Every row comes from one small tree of marks. The marks that hang from a mark follow it in brackets, in the order of their numbers. Every link used is in the known rows. Which tree was each row made from?
In the rows, 128 means zero.
Known rows:
q_527(q_604(q_164)): [134 117 115 128 140 138 150  96 125  97 136 134 135 113 111 103 117 133
 134 144 119 117 136 124 154 133 126 116 123 118 114 146 145 136 128]
q_604(q_572(q_873(q_527))): [118 117 143 123 131 116 120 129 130 135 132 120 119 130 123 116 131 153
 139 120 108 130 133 151 120 138 147 129 121 113 123 151 133 115 132]
q_527(q_604(q_164(q_13 q_503 q_813 q_956) q_572(q_873))): [146 104 130  93 142 140 178  69 114 135 129 113 131 100  83 100 124 185
 142 142  93 110 171 165 137 119 147  97 111  99 122 137 152 138 116]
q_386(q_164(q_13 q_503 q_604 q_855 q_950)): [157  67 174  80 125 163 132 101 114 146 152  75 135  90  67 113 127 186
 149 159 118  69 165 163 120 125 173  47  68 126 133 126 132 133 118]
q_13(q_164(q_503)): [127 108 129  95 127 123 130 104 125 147 130 114 136 121 105  97 148 142
 139 127 126 105 119 144  98 126 130 133 134 127 121 124 136 132 130]
q_950(q_164(q_503 q_956(q_148(q_873(q_278))))): [142 124 130 125 134 125 155  99 143 136 117 111 152 105 131  99 136 147
 132 138 135  80 151 144  98 100 133 123 117 123 123 105 143 116 146]
q_278(q_873(q_164(q_956) q_527(q_604(q_572)) q_808)): [170 136 125 116 164 108 123  59 126 104 139  99 119 141 124  55 105 126
  97 167  79 140 167 120 106 133 159  97 111  80 120 150 164 109 115]
q_148(q_956(q_164(q_13 q_503 q_813))): [130 122 139  92 158 122 136  93 124 138 147  90 122  80 123 122 125 149
 141 133 133 113 140 152 132 110 126 113 124 106 130 117 124 131 127]
q_148(q_956(q_164(q_13 q_503))): [130 125 144 100 153 114 116 128 125 130 151  92 124  87 121 128 135 145
 139 131 132 111 135 139 139 116 130 123 129 110 121 123 135 127 135]
q_572(q_604 q_873(q_164 q_527)): [ 94  93 136 117 132  97 120 104 121 117 133 125 128 143 102  96 124 139
 135 153 113  83 124 140  89 131 153 115 126 108 123 140 146 112 131]
q_813(q_164(q_13 q_503 q_855 q_873(q_278) q_950)): [156  97 193  77 135 155 131 111 123 119 169  80 139  88  88 133 131 179
 134 191 111  73 134 157 112 128 209  74  77 110 147 137 155 126 142]
q_278(q_873(q_808)): [145 142 132 148 149 115 130 103 122 129 135 123 129 144 134 112 118 124
 100 145 115 144 129 119 111 139 143 117 145 105 134 124 141 125 118]
q_873(q_278 q_527 q_572(q_604(q_164(q_503)))): [126 131 172  82 154 111  83  75 139  98 181 103 147 127  82  83 113 123
 151 182 128  92 149 139 107 125 130 104 100 107 115 187 169 105 170]
q_873(q_164(q_855 q_950) q_527 q_572(q_604) q_808): [146  78 178  65 164 116  90  96 132  98 189  70 119 153  90  42 109 124
 126 198  68  89 176 111  78 151 168  79  51  76 139 158 166 107 125]
q_604(q_164(q_13 q_503 q_873(q_572) q_956(q_148)) q_527): [170  99 149  64 126 141 115 142 126 100 187  83 154 118  96 105 105 176
 119 143 101 111 182 159 123 106 152 135  94  99 116 134 160 105 138]
q_950(q_164(q_13 q_503 q_813 q_873(q_808) q_956(q_148))): [162 101 143  75 160 135 178  88 140 147 155  86 145 108  97  87 110 135
 135 148 101  98 179 152  88 108 172 106  86 106 149  89 129 123 127]
q_950(q_164(q_604(q_527) q_813 q_855 q_873 q_956(q_148))): [171  55 120 107 127 174 188  77 146 103 138  85 143 120 138  92  70 186
 120 147 109 106 181 155 108  87 181  87  60 118 146 102 125 115 102]
q_873(q_278 q_527(q_604(q_164(q_13 q_855 q_950))) q_572): [155 105 171  68 169 137  86 102 136  79 184  96 141 119  92  71  96 134
 125 208  95 113 168 128 137 135 156  85  51 108 118 177 170 122 158]
q_278(q_873(q_164(q_13 q_604 q_950) q_527 q_808)): [166  93 157 104 171 110 110  72 108 113 163  87 135 131 106  71  90 139
 108 191 101 104 155 143  87 143 176  77  96  85 129 156 157 119 118]
q_855(q_164(q_503 q_604 q_950 q_956(q_148))): [155  78 123  87 123 151 169  23 117 141 130 105 137  88 118  87 100 159
 129 135 130  73 168 139 125 127 168  67  70 130 126 110 136 126 120]
q_572(q_604(q_164(q_503 q_855 q_956(q_148(q_873))) q_527)): [142  78 146 123  97 162 148 126 125  97 130  85 139 118 104  98 126 211
 124 142 109  85 158 149 125  95 123 120 110 101 112 126 163 100 122]
q_13(q_164(q_813 q_950 q_956)): [128  74 113  99 125 134 176  58 131 163 109 118 120 109 131  82 118 166
 116 152 102 121 158 149  97 112 130 103 100 121 131 115 138 137  89]
q_950(q_164(q_873)): [131 119 129 128 136 123 156 128 132 117 135 127 141 122 126 114 121 140
 145 138 132 104 135 138 108 118 166 120 120 120 135 130 127 128 135]
q_604(q_164(q_503 q_873)): [135 116 151 105 120 137 148 113 110 120 152 120 146  97  98 116 137 160
 151 146 115  94 126 156 112 116 159 121 127 111 112 151 142 117 143]
q_278(q_873(q_572 q_808)): [154 147 134 125 159 105 108  99 120 126 160 118 132 161 132 100 114 114
  96 144 112 152 147 112 103 148 144 114 132  96 139 130 150 125 123]
q_572(q_604 q_873(q_164(q_13))): [103  98 132 118 130  95 121 125 109 130 139 127 130 146  90 121 131 151
 135 152 121  79 133 140  95 132 155 112 134 109 135 122 151 137 121]
q_572(q_604(q_164(q_13 q_503 q_873 q_956))): [133  98 157  99 117 133 148 113 109 126 147 104 139 112  68 117 128 178
 146 160 113  91 160 151 115  99 153 103 111 111 118 144 166 120 133]
q_148(q_956): [116 127 120 122 142 120 125 155 137 130 119 118 123 112 148 127 134 136
 127 115 131 137 137 124 136 117  96 135 128 122 113 131 120 127 126]
q_572(q_604(q_164(q_13 q_813) q_527) q_873(q_808)): [116  84 152 121 152 121 155 114 136 114 157 107 135 145  84 118 103 176
 138 171 106  98 144 156 118 130 140 122 125  85 135 138 155 127 108]
q_956(q_164(q_503 q_604 q_813 q_873 q_950)): [143  61 153  90 133 150 179   4 100 143 158  89 135  78 113 119 101 175
 150 147 119  73 144 169 103 128 201  52  88 117 145 127 133 132 121]
q_808(q_873(q_572)): [132 134 128 104 141 106 123 126 126 124 140 141 135 156 144 115 126 129
 116 119 124 128 126 137 116 132 142 115 124 117 136 125 135 120 144]
q_278(q_873): [138 143 118 151 127 123 130 105 108 122 120 139 131 131 139 119 118 144
 102 130 134 142 124 132 122 127 139 117 156 119 130 127 134 128 122]
q_604(q_164(q_503 q_855 q_873 q_950 q_956(q_148)) q_572): [167  70 163  85  96 169 161 100 113 131 160  87 128  76 103  80 131 209
 136 143  71  93 186 160 116 114 186  88  71 101 121 139 159 111 115]
q_604(q_164(q_956) q_527 q_572): [161 122 131 130 116 141 137 126 145  96 141 104 124 120 127 110 110 194
 133 144 105 133 170 153 148 105 124 139 120  89 111 173 162 107 104]
q_278(q_873(q_164(q_950 q_956) q_527(q_604(q_572)))): [161 112 119 111 142 123 133  54 107  99 121 111 118 115 127  54 102 162
  99 159  91 125 174 138 116 131 159  79 109  93 120 156 161 115 112]

Which tree is each row?
[136 122 134 112 146 123 143  99 133  93 133 134 129 123 125  82 117 147
 135 134 110 124 126 151 148 131 146 107 118 107 112 165 145 110 150] -> q_808(q_873(q_527(q_604(q_164 q_572))))
[148 121 122 115 154 131 171 100 141 132 119 116 132 116 116  99 102 149
 133 159 125 120 168 151 115  93 138 112 106 111 144 114 129 132 111] -> q_950(q_164(q_13 q_813 q_956))
[151 148 167  49 172  85  74 106 128 105 172 110 151 143 107  82 124 115
 130 177 119  86 130 160  82 123 166 104 103 100 127 153 154 106 181] -> q_808(q_873(q_164(q_13 q_503) q_278 q_527 q_572))
[164 115 152 126 113 159 121 145 138  77 158  96 122 122 118 105 115 201
 140 148 103 124 152 152 151 116 142 130 109  88 120 174 153 112 110] -> q_604(q_164(q_855) q_527 q_572)
[134  66 135  94 116 161 175  60 130 106 137  98 135  95  98  83  97 196
 134 143 113  81 180 163 127 111 120 100 109 104 130 132 152 114 109] -> q_572(q_604(q_164(q_503 q_813 q_950 q_956(q_148)) q_527))
[173 128 176  40 192 117  75  74 146  85 191  70 141 147  89  49 116  85
 126 211  72  91 160 109  82 145 174  88  51  89 125 153 164 109 163] -> q_873(q_164(q_503 q_855) q_278 q_527(q_604) q_572 q_808)
[142  97 141 104 125 125 146 118 114 112 126 131 127 127 141  87 131 164
 116 159  97  84 122 147  98 125 179  89 105 105 136 121 139 120 123] -> q_808(q_873(q_164(q_855 q_950)))
[169 120 169  83 132 160 140  98 112 123 162  87 126  91  76  92 129 194
 160 155 102 108 161 175 128 110 153 100 102  90 132 157 142 130 121] -> q_604(q_164(q_13 q_503 q_813 q_855) q_572)
[153  83 153  67 157 136 131  95 131 109 168  84 129 109 100 101  99 152
 107 174  93 122 177 136 132 135 181  79  60  99 136 148 163 114 131] -> q_813(q_164(q_13 q_873(q_527(q_604) q_572) q_950 q_956))
[120  73 131 100 116 125 144 108 118 148 136 117 131 116 123 103 136 163
 129 140 110 108 133 144  95 134 161 109 108 129 126 129 142 139 118] -> q_13(q_164(q_873 q_950))
[152  92 169  95 115 145 128 123 134 150 147  93 130 100  99 130 128 177
 121 195  95  97 174 148 112 101 192  59  55 131 129 119 150 126 117] -> q_386(q_164(q_13 q_855 q_873(q_278) q_950 q_956))
[145  37 117  71 124 152 182  13 124 171 129  91 138  94 114  70 106 169
 124 128 110  91 171 163  89 118 140  78  83 131 132 100 135 135  97] -> q_13(q_164(q_503 q_604 q_813 q_950 q_956(q_148)))
[133  93 151  88 149 149 144  89 122  94 136 110 136  88  91  71 116 145
 143 157 103  96 142 145 140 139 136 103  98 112 108 164 144 113 150] -> q_873(q_527(q_604(q_164(q_503 q_950))))
[157  96 157 108 145 146 155 126 148 126 128  77 139 113 118  61 130 149
 125 153  89  92 156 135  90 104 153 122  79  99 124 102 140  93 137] -> q_950(q_164(q_503 q_855 q_956(q_148(q_873(q_527 q_808)))))
[142 144 133 117 147 113  92 101 115 107 148 122 133 143 133  88 104 127
  97 139 123 155 140 131 113 134 138 116 129 107 125 151 142 108 141] -> q_278(q_873(q_527 q_572))
[120  83 144 127 119 143 143 114 128  85 143 113 131 119 103 107 105 189
 142 154 126  90 152 145 142 129 122 111 124 103 124 166 160 122 116] -> q_572(q_604(q_164(q_950) q_527))
[163 117 196  78 165 123  82 139 139 101 212  81 144 135  88  92 109 129
 129 220  80 121 153 132 102 120 187 108  54  91 119 171 170 108 153] -> q_604(q_164(q_13 q_855 q_873(q_278 q_527 q_572 q_808)))
[148 129 149 105 135 124 104 124 140  80 183 112 154 136 124 125 104 158
 130 173 120 115 144 146 122 117 153 130 108 102 115 174 162 114 144] -> q_604(q_164(q_873(q_278 q_572)) q_527)
[148  88 169  37 152 111  92  92 111 114 166  74 130 127  68  57 114 149
 131 179  93  78 196 145  82 124 149  83  70  89 126 156 171 107 140] -> q_873(q_164(q_13 q_503 q_950 q_956) q_527 q_572(q_604))
[160  47 113 105 110 158 138 102 147 122 138  83 132 138 135  87  95 176
 100 137 104 123 159 135 115 104 147 116  76 130 124 104 148 119  92] -> q_13(q_164(q_604(q_527) q_855 q_956(q_148)))
[159  57 165 100 131 164 132 127 109 126 145  85 129 118 101 118 104 182
 128 165 107 102 161 143 127 128 170  68  58 125 138 133 141 139 112] -> q_164(q_13 q_604 q_855 q_950)
[152  70 167  79 141 149 137 101 102 140 143  86 142 103  81 122 117 170
 147 142 126  80 159 161 116 136 152  76  87 127 133 139 138 139 133] -> q_164(q_13 q_503 q_604 q_950)
[140 108 132 117 149 133 156 101 127 105 155 119 138 122 106 105 119 125
 133 157  96 117 140 118 135 139 156 109 105 109 116 142 150 132 131] -> q_527(q_604(q_164(q_873(q_808))))
[169 101 127  89 157 114 121  33  86 122 166 104 140 131 114  81  85 161
 106 164 123 110 176 155  87 135 165  58 105  91 147 143 150 144 105] -> q_278(q_873(q_164(q_13 q_604 q_813 q_950) q_572))
[151 136 183  57 164 118  87 100 138 112 196  81 149 113  85 123 121 129
 135 177 128 101 136 154 106 130 183 103  91 102 135 161 155 108 171] -> q_813(q_164(q_13 q_503 q_873(q_278 q_527 q_572)))
[175  73 144  91 138 160 155 108 132 124 144  80 144 109  96  86 102 164
 133 148 115  84 178 145 110  98 170  93  68 122 139  99 139 122 122] -> q_950(q_164(q_13 q_503 q_604 q_855 q_956(q_148)))
[128  89 147 119 118 137 156 114 112 121 151 128 137  94 116 112 124 171
 139 158 107  98 139 150 119 127 164 106 109 111 118 157 148 125 124] -> q_604(q_164(q_873 q_950))
[164 104 150  96 156 141 106 100 102  80 164 106 134 122 103  59  93 162
  98 179  94 136 164 134 136 139 161  82  90  94 124 161 163 121 136] -> q_278(q_873(q_527(q_604(q_164(q_13 q_855 q_950))) q_572))
[167 136 164  51 176  94  82 116 121 127 196  80 139 150  80  86 135 101
 134 167  96  95 165 126  78 148 153 117  99  80 137 135 155 127 138] -> q_873(q_164(q_13 q_503) q_572 q_808)
[148  76 172  55 171 124 112  57 131 106 184  69 117 145  93  34  98 128
 127 199  68  93 182 126  72 145 164  67  47  72 148 153 154 112 116] -> q_873(q_164(q_813 q_855 q_950) q_527 q_572(q_604) q_808)
[167  87 133 113 130 134 103  79 134 107 194  72 127 116 122 126  85 157
 132 114 138 114 164 149 157 136 165 107 102 114 143 127 150 128 117] -> q_956(q_148 q_164(q_13 q_604(q_527 q_572)))
[147 114 130  82 185 119 136  50 141 102 150  95 126 131 109  57 102  89
 127 176  86 115 148 124 103 142 144 101  89  91 128 139 133 119 126] -> q_873(q_164(q_813) q_527(q_604) q_808)
[123  99 170 118 121 139 120 105 130  94 160 108 136 120  94 101 113 159
 144 192 111  96 133 137 114 106 169  96  88 116 116 170 162 110 145] -> q_572(q_604(q_164(q_855 q_873(q_278 q_527))))
[160 105 147  63 140 126 128 106 133 152 175  85 141 137 112  99 127 112
 110 125  80 122 180 120  87 131 164 115  79 112 133  97 147 110 138] -> q_164(q_503 q_873(q_572 q_808) q_956(q_148))
[144  94 169  99 155 128 142 117 133 132 174  88 129 109 101 132 122 146
 126 172 106 102 141 139 118 151 189  93  93  94 149 135 152 129 120] -> q_813(q_164(q_13 q_873(q_808) q_950))
[153  90 141  91 133 155 153  53 116 104 133  99 141 103 111 105  99 183
 146 144 145  68 146 153 135 137 163  77  88 117 127 146 133 128 129] -> q_855(q_164(q_503 q_604(q_527) q_950))
[151  73 151  98 131 162 151 128 105  95 153 108 134 102  91 102 116 177
 130 173  88 104 155 136 145 130 178  82  75 115 122 141 154 140 127] -> q_527(q_604(q_164(q_13 q_855 q_873 q_950)))
[160 116 177  75 180 107  97  51 145 115 173  75 149 131  94  81 109  96
 147 202 107  71 137 138  70 133 167  92  79  99 118 165 153 106 152] -> q_873(q_164(q_503 q_604) q_278 q_527 q_808)
[147  81 140  69 152 139 151   5 110 122 162 102 138 109 119  80  77 154
 139 161 128  99 163 153 110 135 189  47  46 113 133 157 126 126 133] -> q_855(q_164(q_604 q_813 q_873(q_527 q_572) q_950))
[186  84 180  79 128 170 126 112 124  96 180  47 136 113  83 139 110 213
 144 147 118  95 153 172 131 121 203  82  79  93 146 157 151 117 124] -> q_813(q_164(q_13 q_503 q_604(q_527 q_572) q_855 q_873))
